Known rows, with every way that one mark hangs from another
(gevam (beki (pefi vulela))): [ 0.56  0.35 -2.38  0.56 -0.94 -0.75  0.04 -1.42 -0.38 -0.01 -2.22  1.19
  0.39 -0.32 -0.86  0.75  0.56 -0.61  0.17 -0.58 -0.64 -0.11  1.30 -0.33]
(pefi dete gado nekala): [-0.89  0.93  2.61 -0.26  0.59  1.39  0.01  0.74 -0.88 -0.18  1.21 -1.06
 -0.09  0.03  2.00 -0.60 -1.00  0.60 -0.48 -0.36  0.61  0.09 -1.67 -0.11]
(pefi beki dete gado nekala): [-0.37  0.34  2.58 -0.18  1.18  1.21 -0.44  0.78 -0.59  0.14  2.46 -0.14
 -0.84 -0.28  1.23 -0.43 -0.40  0.12 -0.41 -2.03 -0.72 -0.15 -1.26 -0.67]
(kezoz (gevam beki)): [-0.60  0.80 -4.20  0.65 -1.68 -1.19 -0.80 -1.31  0.95 -1.15  0.28  0.72
 -0.08  0.31 -0.82 -0.44 -0.30 -0.86  0.03  0.96  0.51 -0.32  1.78  0.56]
(gevam (beki pefi)): [-0.54  0.42 -5.02  0.79 -1.60 -1.92 -0.67 -1.25 -0.08 -0.27 -1.59  0.97
  0.87 -0.32 -0.58 -0.09  0.22 -0.95  0.19 -0.66 -0.50 -0.38  2.17 -0.55]
(nekala gevam (pefi dete gado)): [-1.00  0.77 -0.15 -0.34 -0.23 -0.97 -0.16  1.05  0.60 -0.31  0.41 -1.58
 -0.30  0.60  0.59 -1.46 -0.79 -0.11  0.02  1.43  1.04 -0.20 -0.18  1.20]
(pefi vulela): [ 0.22  0.58  0.07  0.05 -0.29  0.87  0.15  0.18  0.00 -0.78  0.12 -0.27
  0.27 -0.45 -1.18  0.85  0.63  0.49 -0.15  0.64  1.22 -0.17  0.95  0.58]
(beki (pefi vulela)): [ 0.18 -0.36 -0.27  0.23 -0.43 -0.95  0.33 -0.14 -0.29  0.34 -0.74 -0.25
  0.67 -0.34 -0.69  0.91  0.83  0.03 -0.14 -0.18  0.48 -0.03  1.27 -0.25]
(pefi beki (dete rikis) gado vulela): [ 1.51 -2.20  2.60 -0.25  1.50  0.58 -0.13 -0.18 -0.76 -0.82  0.44  0.36
 -1.87 -0.35 -1.05  1.03  1.06  0.60 -0.18 -1.20  0.65 -0.04 -1.77 -1.03]
(pefi dete nekala): [-1.41  0.36  0.94 -0.19 -0.14  0.87 -0.13  0.62  0.00  0.11  1.32 -0.07
  0.98 -0.61  0.99 -0.30 -1.08  0.63 -0.28 -0.51  0.17  0.21 -0.86 -0.47]
(gado (pefi beki dete nekala vulela)): [ 0.60 -1.30  2.72 -0.55  1.15  1.78  0.15  1.20  0.28  1.42  2.19  0.22
 -0.27 -0.45  0.60  0.46  0.53  0.72  0.08 -0.29 -1.56  0.41 -1.77 -0.40]
(gevam (beki (pefi gado vulela))): [ 0.99  0.88 -0.78  0.48 -0.20 -0.38  0.17 -1.21 -1.35 -0.27 -2.28  0.19
 -0.63  0.37  0.16  0.40  0.73 -0.57 -0.03 -0.55 -0.19 -0.21  0.59 -0.09]
(gado pefi): [-0.44 -0.15 -3.35  0.05 -0.97 -0.38 -0.48  0.81  0.59 -0.36  0.58 -1.21
  0.72  0.07 -0.42 -0.25  1.13  0.50  0.15  2.30  1.14 -0.37  1.51  0.85]
(dete rikis): [-0.81 -1.26 -2.52  0.28 -0.56 -1.22 -0.57 -0.20  0.10 -1.81 -0.84  0.11
  0.90 -0.37 -2.17  0.21  0.25  0.30  0.08  0.62  2.40 -0.34  1.54 -0.37]
(gado (pefi (dete rikis) nekala vulela)): [ 0.35 -2.89  2.62 -0.65  0.92  1.03  0.50  0.63 -0.26  0.37 -0.49 -0.22
  0.74 -0.02  0.07  0.55 -0.04  1.29  0.19  0.87  0.74  0.79 -2.48 -0.60]
(nekala pefi): [-0.85  0.80 -0.94  0.13 -0.80 -0.99 -0.63  1.09  0.05 -0.62  0.00 -0.58
  1.21 -0.10 -1.08 -0.96 -0.43 -0.65  0.29  1.59  1.30 -0.44  2.24  1.55]
(gado (pefi dete nekala vulela)): [ 0.20 -0.72  2.61 -0.67  0.45  1.95  0.56  1.10  0.02  1.06  0.79 -0.68
  0.55 -0.10  1.35  0.41  0.01  1.23 -0.01  1.05 -0.22  0.62 -2.18  0.14]
(rikis dete): [ 0.72 -0.65 -1.49  0.41 -0.79 -0.51 -0.54  0.05  0.16 -0.72  1.65 -0.15
  0.40 -0.82 -1.04  0.46  0.30  0.99 -0.23  1.62  1.77 -0.29  0.56 -0.80]
(kezoz (gevam (beki pefi))): [-0.58 -0.22 -4.67  0.83 -1.81 -2.92 -0.73 -1.65  0.61  0.06 -0.55  0.72
  0.33  0.39 -0.44 -0.42 -0.05 -1.39  0.04 -0.07 -0.23 -0.18  1.98 -0.15]
(beki (pefi gado (nekala gevam) vulela)): [-0.46  0.40  1.97 -0.15  0.75 -0.55  1.17  0.03 -0.30  0.41 -0.44 -1.18
  0.27  0.82  0.94 -0.08 -0.38  0.10 -0.33 -0.85  0.52  0.19  0.03 -0.12]

Rows
[ 1.26 -1.57  0.20 -0.39  0.40  0.94 -0.23  0.84  0.70  0.88  1.82  0.02
 -1.00 -0.57 -0.28  0.90  1.68  0.80  0.11  0.43 -1.07  0.07 -0.96 -0.16] -> (gado (pefi beki dete vulela))
[-0.23  2.17  0.43  0.05  0.46  1.41  0.74 -0.80  0.00 -1.01 -1.02  0.38
 -0.37  0.69  0.36 -0.27 -0.90  0.01 -0.05 -0.17  0.12  0.04 -0.15  0.37] -> (pefi gado (nekala (gevam beki)) vulela)
[-0.12  0.65 -1.50 -0.14 -0.85 -0.19  0.09 -0.37  1.26 -0.04 -1.40  1.00
  0.00  0.00 -0.74 -0.40 -0.90 -0.31  0.52  1.18 -0.63  0.20 -0.23  0.91] -> (nekala (gevam beki) (pefi dete vulela))
[-1.50  0.97  0.95 -0.39  0.33  0.53  0.31  0.65  0.45 -0.28  1.42 -1.22
 -0.09  0.39  1.68 -0.86 -1.14  0.75 -0.42 -0.47  0.69  0.12 -1.43 -0.24] -> (pefi dete gado (nekala gevam))
[-0.62 -0.12  0.14 -0.45  0.16  0.70  0.91  0.87  1.27  0.33  0.53 -0.96
  0.96  0.57  0.06  0.05  0.01  0.92  0.13  1.60  0.59  0.32  0.17  0.73] -> (gado (pefi (nekala gevam) vulela))
[-0.08  1.07 -3.55  0.70 -0.84 -1.43 -0.47 -1.12 -1.01 -0.59 -1.86 -0.01
 -0.24  0.32  0.34 -0.47  0.37 -0.88 -0.02 -0.50 -0.09 -0.52  1.45 -0.18] -> (gevam (beki (pefi gado)))
[ 0.64 -0.61  1.94 -0.25  1.05  1.45  0.15  0.98  0.17  0.69  1.56  0.13
  0.17 -0.13 -0.39  0.46  0.82  0.22  0.16  0.02 -0.93  0.06  0.21  0.15] -> (gado (pefi beki nekala vulela))
[ 0.58 -0.39 -2.18  0.59 -1.15 -1.76 -0.02 -1.84  0.30  0.30 -1.13  0.83
 -0.08  0.40 -0.52  0.54  0.26 -1.05  0.04  0.00 -0.43  0.15  1.11 -0.02] -> (kezoz (gevam (beki (pefi vulela))))
[-1.15  0.07 -2.17  0.64 -1.06 -2.05 -0.33 -1.32  0.17  0.45 -0.28  0.88
  1.07  0.52  0.55 -0.76 -1.28 -1.49  0.01 -0.92 -0.78  0.18  1.17 -0.47] -> (kezoz (gevam (beki (pefi nekala))))
[ 0.09 -0.13  0.93  0.08 -0.10  0.53  0.34 -0.99 -0.72  1.22 -1.47  1.41
  0.71 -0.53  1.07  0.40 -0.89 -0.16  0.02 -1.77 -1.90  0.62 -1.38 -1.26] -> (gevam (beki (pefi dete nekala vulela)))
[-1.15 -0.25 -6.09  0.37 -1.79 -2.37 -0.36 -1.39  1.42  0.33 -0.92  0.91
  0.42 -0.27  0.05 -0.34 -0.32 -0.33  0.15 -0.81 -1.17  0.01  0.42 -1.17] -> (nekala (gevam (beki (pefi dete))))
[-1.10 -1.25 -1.64 -0.44  0.24 -0.19 -0.27  1.09  2.00  1.08  2.96 -0.11
  0.12 -0.10  0.59 -0.54 -0.02  0.54  0.13 -0.27 -1.39  0.15 -0.63 -0.63] -> (gado (pefi beki dete (nekala gevam)))
[ 1.21  0.19  0.05  0.17 -0.18  0.15  0.20 -1.22 -1.22  0.45 -1.96  0.34
 -1.05  0.04  1.16  0.56  0.41 -0.13 -0.15 -0.90 -0.91  0.13 -1.34 -0.64] -> (gevam (beki (pefi dete gado vulela)))
[-0.44 -1.15  0.31 -0.32  0.50  0.71 -0.56  1.25  0.60  1.13  2.71 -0.02
  0.25 -0.40  0.78 -0.34  0.20  0.38  0.08 -0.48 -1.52  0.12 -0.92 -0.55] -> (gado (pefi beki dete nekala))
[ 0.32  1.99 -0.67  0.08 -0.20 -0.18  0.22 -0.34  0.14 -1.04 -2.02 -0.02
 -0.66  0.95 -0.78 -0.79 -0.52 -0.82  0.41  1.61  0.45 -0.29  1.00  1.72] -> (nekala (gevam beki) (pefi gado vulela))
[ 1.27 -0.01  4.27 -0.39  1.33  0.85 -0.20  1.00 -0.76  0.36  0.90 -0.29
 -1.47 -0.07 -0.03 -0.12  0.39 -0.36  0.03 -0.26 -0.46 -0.17 -0.96  0.76] -> (nekala (pefi beki dete gado vulela))
[ 0.13  0.31  2.79 -0.03  1.03  1.49  0.10  0.45 -0.07 -0.01  1.68  0.92
  0.12 -0.65 -0.95  0.67 -0.04  0.04 -0.12 -1.54 -0.48 -0.09  0.69 -0.35] -> (pefi beki nekala vulela)
[-0.30  0.51 -2.02 -0.11 -0.27  0.79  0.59 -0.38  1.17  0.01 -0.79  0.50
  0.67  0.52 -0.14 -0.11 -0.32  0.26  0.43  1.28 -0.58  0.29  0.23  0.51] -> (gado (pefi (nekala (gevam beki)) vulela))
[-0.14 -2.94  2.99 -0.27  0.79 -0.49  0.66 -0.24 -0.92  0.82 -1.40  0.57
  1.16 -0.43 -0.08  0.82 -0.61  0.50 -0.09 -1.49  0.26  0.79 -1.80 -1.78] -> (beki (pefi (dete rikis) nekala vulela))
[-0.11  0.21 -4.27  0.47 -1.26 -1.64  0.35 -1.61  0.99 -0.05 -1.88  1.02
  0.38  0.05 -1.04  0.53  0.31 -0.47  0.22 -0.45 -0.61 -0.04  1.65 -0.40] -> (nekala (gevam (beki (pefi vulela))))
[ 0.18  0.09  1.49 -0.14  0.61 -0.22 -0.89  1.19 -0.42  0.11  1.31 -0.53
 -1.07 -0.04  0.20 -0.93  0.01 -0.79  0.04 -0.20 -0.31 -0.47 -0.08  0.64] -> (nekala (pefi beki dete gado))
[-1.24  1.62 -1.30 -0.05 -0.14  0.68  0.03 -0.54  0.36 -0.64  0.12  0.22
 -0.40  0.36  1.53 -1.13 -1.51  0.12 -0.10 -0.66 -0.46  0.10 -1.24 -0.31] -> (pefi dete gado (nekala (gevam beki)))
[-0.43  0.70 -0.15 -0.19 -0.44 -0.79  0.44  0.71  1.15 -0.55 -0.50 -0.51
  0.73  0.32 -1.56 -0.32 -0.41 -0.20  0.32  1.94  1.17 -0.11  1.73  1.63] -> (nekala gevam (pefi vulela))
[ 1.20  0.68  3.29 -0.08  1.19  0.39 -0.25  1.04 -0.88 -0.36  0.33 -0.47
 -1.12  0.24 -1.09 -0.20  0.53 -0.84  0.13  0.20  0.36 -0.50  1.02  1.32] -> (nekala (pefi beki gado vulela))
[ 0.11  0.26 -2.59  0.38 -0.79 -1.04 -0.55 -1.13 -0.94  0.09 -1.25  0.09
 -0.63 -0.01  1.33 -0.42  0.18 -0.45 -0.14 -0.90 -0.84 -0.14 -0.48 -0.82] -> (gevam (beki (pefi dete gado)))
[ 0.85 -3.21  0.22 -0.51  0.21  0.19  0.20  0.30  0.12 -0.15 -0.79 -0.35
  0.05 -0.13 -0.93  0.97  1.07  1.39  0.27  1.86  1.25  0.43 -1.72 -0.35] -> (gado (pefi (dete rikis) vulela))
[-0.54  0.18  0.97 -0.13  0.79  0.64  0.46  0.26  1.33 -0.13  1.77  0.81
 -0.01 -0.29 -1.22  0.45 -0.26  0.05 -0.08 -1.34 -0.52 -0.02  0.92 -0.36] -> (pefi beki (nekala gevam) vulela)
[-0.21 -0.83  3.12 -0.24  0.37  0.37  0.67  0.24 -0.63  1.46 -0.10 -0.01
  1.02 -0.50  1.16  0.60 -0.48  0.52 -0.28 -1.51 -0.69  0.66 -1.44 -1.10] -> (beki (pefi dete nekala vulela))
[ 0.68  1.28  3.41 -0.19  0.61  0.53  0.19  1.02 -1.19 -0.63 -0.83 -1.32
 -0.27  0.58 -0.26 -0.36  0.11 -0.27  0.05  1.68  1.66 -0.29  0.63  1.96] -> (nekala (pefi gado vulela))
[ 0.92  0.51  2.57 -0.34  0.53  1.64  0.35  0.26 -0.77 -0.42  0.28 -1.03
 -1.22 -0.06  0.80  0.58  0.48  1.03 -0.46  0.35  0.97  0.02 -1.73  0.32] -> (pefi dete gado vulela)
[ 0.08  0.81  0.78  0.16  0.57 -0.74 -0.93  1.12 -0.54 -0.61  1.00 -0.63
 -0.62  0.20 -0.84 -0.96  0.31 -1.20  0.14  0.22  0.36 -0.80  1.97  1.16] -> (nekala (pefi beki gado))
[ 0.53  1.14  1.75  0.27  0.53  0.61  0.53 -1.01 -1.70  0.20 -2.05  0.32
  0.04  0.48  1.08  0.04 -0.39 -0.65 -0.08 -1.41 -0.77  0.13 -0.23 -0.36] -> (gevam (beki (pefi gado nekala vulela)))
[ 1.38 -0.05  2.54 -0.25  1.05  1.50 -0.12  0.32 -0.46 -0.12  1.69 -0.10
 -2.01 -0.39  0.25  0.81  1.05  0.54 -0.38 -1.12 -0.33 -0.20 -1.38 -0.23] -> (pefi beki dete gado vulela)
